What can hang from each mark
k_793: k_118 k_215
k_785: k_215
k_79: k_118
k_215: k_785 k_793
k_118: k_79 k_287 k_484 k_791 k_793
k_791: k_118

Every row comes from one small tree of marks. The marks that hang from a mark follow it in brackets, in the order of their numbers. Every link used is in the known rows. Which tree was each row made from?
Known rows
k_785(k_215(k_793(k_118(k_79)))): -0.35	0.05	1.50	6.22	-0.19	-0.58	1.78	0.12	1.92	-0.34	-0.33	-1.22	-0.46	-0.88	-0.22	-1.33	4.77	0.05	0.80	0.55	-0.83	1.34	-0.94	-2.28	-1.10	1.64
k_118(k_484): 0.67	0.77	-0.40	5.38	-0.58	-0.77	0.76	-0.80	2.29	0.36	0.36	1.55	0.06	0.13	-0.28	1.01	1.50	0.51	0.03	-0.01	0.42	0.86	-2.59	-0.37	-1.63	1.02
k_215(k_785 k_793(k_118(k_287 k_791))): -0.36	-0.28	0.01	-2.96	-0.22	0.68	-1.06	0.62	-2.40	-0.31	-0.17	-1.03	0.01	-2.03	0.89	3.40	0.03	-0.01	1.48	0.70	0.23	0.50	2.57	4.23	3.64	-2.16
k_791(k_118(k_79 k_287 k_793(k_215))): -0.96	-1.49	0.02	-2.42	1.61	0.42	-0.35	-0.01	0.37	0.22	-0.54	-1.38	0.47	2.59	0.25	-2.81	-1.96	-1.55	-1.87	-0.83	-0.02	-2.09	-1.11	-2.32	-0.09	0.13
k_118(k_287 k_791): 0.54	-1.18	-0.68	0.62	-0.35	0.62	0.22	-0.61	-0.40	0.14	-0.01	0.05	-0.53	-0.20	-0.22	0.46	0.39	-0.18	0.65	-0.56	1.32	-0.86	-1.37	3.29	0.83	-0.08
k_118(k_287 k_484): 0.03	-1.22	0.03	3.60	-0.67	-0.44	1.64	-0.87	0.27	0.30	0.25	1.05	0.13	-0.28	-0.19	-0.08	-0.83	0.39	-0.40	0.34	1.61	1.25	-2.05	2.01	-2.08	0.96
k_118(k_287): -0.98	-1.68	-0.14	3.74	-0.18	0.07	1.25	-0.81	0.86	0.29	-0.44	0.71	0.40	0.28	0.15	0.96	0.10	-0.61	0.01	-0.88	1.40	-0.62	-3.00	0.06	-0.24	0.02
k_79(k_118(k_484 k_791 k_793(k_215))): 1.73	2.79	-0.36	-6.79	0.84	-0.11	-1.02	0.76	-0.20	-0.24	1.76	2.01	-0.23	0.60	-0.34	-1.68	1.11	0.96	-1.14	-0.31	-0.81	-1.67	2.81	-2.81	-1.38	0.67
k_215(k_785 k_793(k_118(k_287))): -1.72	-0.80	0.43	0.44	0.08	0.07	-0.13	0.43	-1.17	-0.11	-0.68	-0.30	0.87	-1.38	1.37	3.95	-0.34	-0.42	0.64	0.39	0.45	0.83	0.78	1.33	2.45	-2.11
k_793(k_118(k_484 k_791) k_215(k_785)): 1.94	1.27	0.23	-4.28	0.14	0.49	-1.45	-0.29	-1.36	0.11	-0.01	-1.19	0.57	-1.44	0.34	2.82	-1.67	1.60	-0.05	1.18	-0.74	1.90	3.39	5.48	-1.71	-2.03
k_791(k_118(k_484)): 0.59	0.41	-1.20	6.76	0.47	-0.66	-1.13	-0.83	2.79	0.15	-0.04	1.08	0.08	0.86	0.11	1.23	1.73	0.10	-0.54	-0.50	0.15	0.45	-1.29	0.21	0.31	0.20
k_118(k_79 k_793(k_215)): -0.02	0.35	0.29	-2.00	0.64	-0.04	0.88	0.12	1.51	0.44	-0.14	-0.29	0.18	2.13	-0.25	-2.31	0.05	-1.05	-0.79	-1.02	-0.93	-2.02	-2.63	-5.13	-1.43	0.95
k_79(k_118(k_793)): -1.94	1.46	-0.75	1.46	0.07	-0.31	-0.64	0.51	1.57	-0.25	0.17	3.14	0.47	0.83	-0.04	0.21	1.12	-0.69	-0.18	-2.08	-0.49	-2.64	-1.04	-9.05	2.48	0.03
k_79(k_118(k_791 k_793)): -0.41	1.99	-1.25	-1.85	-0.06	0.10	-1.66	0.78	0.29	-0.41	0.60	2.48	-0.46	0.44	-0.31	-0.16	1.50	-0.20	0.73	-1.70	-0.74	-2.91	0.77	-5.67	3.16	0.05
k_785(k_215(k_793)): 0.86	1.45	0.06	7.45	0.51	-0.72	1.41	0.07	2.71	-0.21	0.46	2.60	-0.56	-0.54	-0.25	1.32	8.10	-0.18	0.10	-0.43	-0.06	-0.40	-2.38	-2.07	-0.03	1.35
k_791(k_118(k_79)): -0.30	-0.81	-0.66	6.35	0.05	-0.31	-0.54	-0.77	3.16	0.22	-0.79	-0.93	-0.29	2.23	-0.27	-0.36	0.75	-1.14	0.37	-1.67	-0.63	-0.58	-2.91	-3.02	1.21	0.58
k_793(k_118(k_287 k_484) k_215(k_785)): -0.20	-1.14	1.19	-2.90	0.36	0.29	0.31	-0.58	-1.89	0.24	-0.51	-1.03	1.51	-1.14	0.85	2.21	-4.08	1.06	-1.41	1.33	0.64	2.49	1.85	4.47	-3.49	-1.95
k_215(k_785 k_793(k_118(k_484))): -0.11	1.52	0.19	1.55	-0.35	-0.76	-0.26	0.38	0.20	-0.07	0.08	0.56	0.48	-1.67	0.89	4.02	1.15	0.67	0.71	1.24	-0.54	2.35	1.51	0.86	1.22	-1.02
k_793(k_118 k_215(k_785)): -0.59	0.27	0.40	-0.76	0.66	0.37	-1.07	-0.45	0.52	0.27	-1.03	-0.82	1.64	-0.32	1.06	4.04	-1.39	0.16	-0.60	-0.42	-0.71	0.38	0.38	0.16	-0.90	-2.83
k_791(k_118): -0.53	0.05	-1.45	7.02	0.95	-0.11	-1.68	-0.75	3.41	0.14	-0.70	0.79	0.34	1.46	0.45	2.11	2.32	-0.87	-0.22	-1.79	-0.01	-1.48	-2.46	-1.96	2.33	-0.77
k_118(k_79 k_287 k_484 k_791 k_793): 0.75	-0.75	-0.06	-2.92	-1.56	-0.01	0.97	0.28	-2.30	0.05	0.58	-0.58	-1.24	0.10	-1.27	-4.17	-2.72	0.05	0.64	0.94	0.55	0.47	-0.16	1.74	-0.62	1.95

Which tree is each row?
1.45	1.05	-0.46	-0.94	-1.52	-0.34	0.41	0.43	-0.45	0.10	0.61	0.20	-1.44	0.53	-1.39	-3.03	-0.64	0.18	1.06	0.54	-0.58	0.19	-0.59	-0.46	0.21	2.07
k_118(k_79 k_484 k_791 k_793)
0.09	-1.62	0.71	-4.59	1.22	1.17	-0.23	-0.77	-0.90	0.07	-0.41	-2.61	0.54	-0.68	0.72	0.15	-1.72	0.49	-0.59	0.49	0.68	-0.59	1.25	4.62	-1.70	-1.37
k_793(k_118(k_287 k_791) k_215)
-0.02	0.67	-0.53	-3.72	-0.56	-0.10	-0.37	0.72	-2.17	-0.43	1.15	2.16	-0.50	-0.47	-0.66	-2.19	-1.17	0.70	-0.32	-0.02	0.84	-0.82	2.46	-0.78	0.58	0.78
k_79(k_118(k_287 k_484 k_791 k_793))
0.61	1.30	-0.88	-0.68	2.11	-0.30	-1.65	0.09	1.97	0.22	0.29	1.19	0.53	1.71	0.45	-0.27	0.90	-0.14	-2.30	-0.20	-0.54	-1.31	0.05	-1.78	-0.57	0.00
k_791(k_118(k_484 k_793(k_215)))
0.77	-0.80	0.33	-6.91	0.30	0.84	0.71	0.25	-1.59	0.23	0.20	-1.52	-0.63	1.29	-0.55	-3.55	-1.93	-0.76	-0.45	-0.13	0.07	-1.93	-0.42	0.81	-0.98	0.85
k_118(k_79 k_287 k_791 k_793(k_215))
-1.07	0.84	-0.09	2.15	0.14	-0.21	-0.69	0.40	0.81	-0.09	-0.45	0.19	0.79	-1.12	1.17	4.81	1.72	-0.30	1.06	-0.04	-0.75	0.54	0.23	-1.27	3.07	-1.94
k_215(k_785 k_793(k_118))
0.01	-0.50	-0.51	-2.37	2.20	0.09	-0.85	-0.02	-0.03	0.16	0.23	0.93	0.74	1.35	0.54	-1.15	-1.13	-0.30	-2.85	0.29	0.70	-1.23	0.47	1.03	-1.11	-0.13
k_791(k_118(k_287 k_484 k_793(k_215)))
-1.19	-1.42	1.24	5.13	0.68	-0.08	1.55	-0.01	0.35	-0.40	-0.34	0.25	0.14	-2.10	0.48	0.59	4.09	0.21	-0.20	0.99	0.85	0.80	-0.04	0.79	-0.62	0.40
k_785(k_215(k_793(k_118(k_287))))
0.13	0.83	0.85	1.41	-1.26	-0.97	0.74	0.45	-0.04	-0.03	0.10	-1.09	0.03	-0.79	0.15	1.24	-0.26	0.36	1.26	1.24	-1.00	3.18	1.07	-0.09	0.01	0.14
k_215(k_785 k_793(k_118(k_79 k_484)))
0.32	-1.76	0.72	3.18	-1.44	-0.57	2.89	-0.84	0.01	0.37	0.13	-0.56	-0.35	0.68	-0.87	-2.55	-1.82	0.06	0.08	0.43	1.23	1.99	-2.29	1.50	-3.48	2.17
k_118(k_79 k_287 k_484)
-2.27	-3.10	1.24	2.79	-0.85	0.25	1.55	-0.89	0.26	0.17	-1.29	-3.13	0.41	-0.14	0.13	-1.65	-3.41	-0.39	0.72	0.11	0.58	1.02	-1.80	-0.46	-1.50	0.26
k_793(k_118(k_79 k_287))
1.94	1.50	0.60	3.01	0.03	-0.43	0.34	0.33	0.38	-0.54	0.87	0.26	-1.12	-2.77	-0.25	-0.07	5.89	1.83	0.79	2.20	-0.32	2.08	2.21	3.83	-1.09	1.31
k_785(k_215(k_793(k_118(k_484 k_791))))
-0.19	-0.75	0.34	0.95	-1.11	0.30	-0.13	-0.59	0.72	0.04	-0.68	-3.15	-0.59	-0.32	-0.44	-1.17	-1.09	0.13	2.09	0.02	-0.82	0.48	-0.53	0.42	0.02	0.29
k_793(k_118(k_79 k_791))
-0.54	0.63	0.69	6.83	0.65	-0.44	0.77	0.09	2.22	-0.42	-0.29	0.72	0.11	-1.75	0.37	1.51	6.33	0.31	0.45	0.41	-0.30	0.45	-0.55	-1.39	-0.03	0.62
k_785(k_215(k_793(k_118)))
-1.63	-1.44	1.14	0.11	-0.77	-0.13	1.00	0.31	-1.53	-0.02	-0.77	-1.82	0.30	-0.68	0.65	1.52	-1.69	-0.68	1.10	0.49	-0.11	1.57	0.29	0.13	1.19	-0.94
k_215(k_785 k_793(k_118(k_79 k_287)))
-1.91	-1.99	-0.60	2.04	0.17	0.11	-0.52	0.07	0.15	0.06	-0.89	-0.40	-0.01	1.92	-0.18	-2.49	-2.21	-1.74	-0.50	-1.10	0.27	-1.52	-2.09	-3.07	2.17	0.23
k_791(k_118(k_79 k_287 k_793))
1.20	2.03	-1.03	-5.96	0.57	0.72	-2.13	0.83	-1.38	0.16	0.06	1.44	0.13	0.24	-0.01	2.47	-0.21	-0.35	-0.17	-0.83	-1.08	-2.03	0.76	0.04	2.11	-2.01
k_118(k_791 k_793(k_215(k_785)))
0.98	0.04	-0.04	-1.31	-0.82	0.02	0.39	-0.21	-1.05	-0.31	1.29	1.37	-0.56	-0.44	-0.62	-1.10	-0.35	1.01	-0.04	-0.11	1.13	0.42	1.99	1.58	-1.10	0.90
k_79(k_118(k_287 k_484 k_791))
-0.77	-1.36	0.78	-3.33	0.56	0.24	1.69	0.04	-0.23	0.39	-0.17	-0.89	0.37	1.64	-0.22	-3.28	-2.09	-1.11	-1.24	-0.47	0.28	-1.70	-2.20	-2.82	-2.00	0.88
k_118(k_79 k_287 k_793(k_215))
1.72	1.94	-0.54	0.59	-0.75	-0.46	-0.50	-0.14	0.76	-0.30	1.36	1.88	-0.73	0.00	-0.69	-0.14	1.73	1.17	0.59	-0.60	-0.15	0.22	1.36	-0.88	-0.51	0.93
k_79(k_118(k_484 k_791))
2.33	0.58	-0.16	1.72	-1.71	-0.31	0.98	-0.46	0.65	0.18	0.77	-0.90	-1.44	0.34	-1.37	-2.17	0.34	0.59	1.36	0.36	-0.25	1.46	-1.13	2.05	-1.54	2.18
k_118(k_79 k_484 k_791)
1.08	0.17	0.73	-4.86	-0.34	1.00	-0.87	-0.23	-1.05	0.14	-0.87	-3.23	0.25	-0.08	-0.06	0.88	-2.49	0.38	0.91	0.02	-1.50	0.89	1.81	2.61	-1.14	-1.67
k_793(k_118(k_79 k_791) k_215(k_785))
1.09	1.67	0.32	-3.43	-0.57	-0.36	0.31	0.55	-0.97	0.40	0.27	0.77	0.25	1.22	-0.58	-0.49	-2.23	-0.03	-1.03	0.18	-1.16	0.94	-0.19	-1.77	-2.08	0.26
k_118(k_79 k_484 k_793(k_215(k_785)))
-0.15	1.02	0.42	2.60	0.35	-0.83	0.63	0.00	2.14	-0.05	0.46	-0.26	0.21	-1.13	0.93	1.34	2.78	0.72	0.51	1.22	-0.20	1.28	-0.05	-0.29	-0.11	0.66
k_215(k_793(k_118(k_484)))
-0.22	-1.45	0.93	-2.15	-0.49	0.32	0.98	0.16	-0.99	-0.19	-0.05	-3.46	-0.82	-0.59	0.17	-1.78	0.12	-0.25	1.86	0.87	0.07	0.33	0.80	2.59	1.13	0.79
k_215(k_793(k_118(k_79 k_287 k_791)))
-0.84	-1.51	-0.37	1.80	-0.25	-0.35	-0.02	0.11	-0.45	0.08	-0.19	-0.34	-0.32	1.31	-0.54	-3.31	-3.02	-0.73	-0.84	0.21	0.42	0.18	-0.72	-0.71	0.04	1.29
k_791(k_118(k_79 k_287 k_484 k_793))
-0.76	-1.24	0.36	0.51	-1.28	-0.51	2.02	0.05	-1.00	0.27	0.12	0.15	-0.38	0.57	-0.87	-3.60	-3.05	-0.28	-0.26	0.48	0.79	0.69	-1.84	-1.05	-1.64	1.98
k_118(k_79 k_287 k_484 k_793)
-1.03	0.23	-0.67	-3.52	-0.12	0.48	-0.86	0.66	-1.60	-0.42	0.59	1.91	-0.36	0.00	-0.32	-1.13	-0.71	-0.30	0.24	-1.29	0.53	-2.65	1.21	-3.24	2.73	-0.08
k_79(k_118(k_287 k_791 k_793))
0.21	-0.91	0.45	-5.81	0.55	1.37	-1.07	-0.39	-2.65	0.06	-0.86	-1.90	0.88	-1.21	0.70	2.77	-3.31	0.46	-0.28	0.41	0.27	0.52	2.64	5.86	-0.54	-3.05
k_793(k_118(k_287 k_791) k_215(k_785))
-1.04	-0.33	-0.90	-3.16	1.97	0.71	-2.44	0.46	-1.30	0.15	-0.95	1.26	1.31	1.31	0.92	2.37	-2.33	-1.26	-2.22	-0.99	0.09	-1.84	0.64	-0.20	2.10	-2.82
k_791(k_118(k_287 k_793(k_215(k_785))))
-1.37	-0.10	-1.08	3.70	0.19	-0.20	-1.23	0.16	2.17	0.12	-0.84	-0.06	-0.19	2.24	-0.27	-1.60	-0.24	-1.64	0.09	-1.52	-0.94	-1.78	-2.60	-5.53	2.78	0.39
k_791(k_118(k_79 k_793))
-0.57	-0.65	-0.94	-2.11	-0.20	0.61	-0.45	0.25	-1.53	0.02	-0.06	1.00	-0.45	-0.20	-0.28	-0.66	-0.94	-0.62	0.36	-0.36	0.92	-2.14	-0.91	0.69	2.37	-0.21
k_118(k_287 k_791 k_793)
0.85	1.15	0.25	3.56	0.38	0.00	-0.11	0.35	0.99	-0.59	0.15	-0.11	-0.84	-2.29	0.01	0.84	6.54	0.81	1.26	0.82	-0.51	0.24	1.38	1.91	0.96	0.38
k_785(k_215(k_793(k_118(k_791))))
0.69	3.05	-0.74	-7.57	0.58	0.55	-2.30	1.14	-1.55	-0.29	0.63	2.61	0.24	0.56	0.01	1.91	0.08	-0.10	-0.56	-1.58	-1.41	-2.48	2.99	-3.74	2.15	-1.98
k_79(k_118(k_791 k_793(k_215(k_785))))
1.34	2.08	-0.27	-1.30	-0.59	-0.26	-1.25	0.69	-1.19	-0.24	0.53	-0.23	-0.38	-2.19	0.49	3.49	1.32	1.13	1.48	1.51	-0.77	2.15	3.12	4.32	2.28	-1.15
k_215(k_785 k_793(k_118(k_484 k_791)))
0.03	-1.57	0.35	-0.40	-0.62	0.34	0.16	-0.68	-1.40	-0.04	-0.20	-1.79	-0.15	-1.83	-0.01	-0.46	-2.41	1.32	0.57	1.65	1.15	1.86	1.65	6.07	-1.39	-0.13
k_793(k_118(k_287 k_484 k_791))
-0.39	0.41	0.54	-4.82	1.03	-0.16	0.76	0.34	-0.84	-0.11	1.20	2.13	0.77	0.86	0.10	-2.01	-1.25	0.33	-2.50	-0.25	0.61	-1.15	1.44	-3.78	-2.93	0.71
k_79(k_118(k_287 k_484 k_793(k_215)))
0.12	-2.12	-0.05	4.43	-0.31	-0.25	0.80	-0.85	0.71	0.19	-0.29	-1.12	-0.37	1.38	-0.49	-2.34	-2.12	-0.33	-0.48	0.01	0.82	1.61	-1.22	1.71	-1.73	1.35
k_791(k_118(k_79 k_287 k_484))
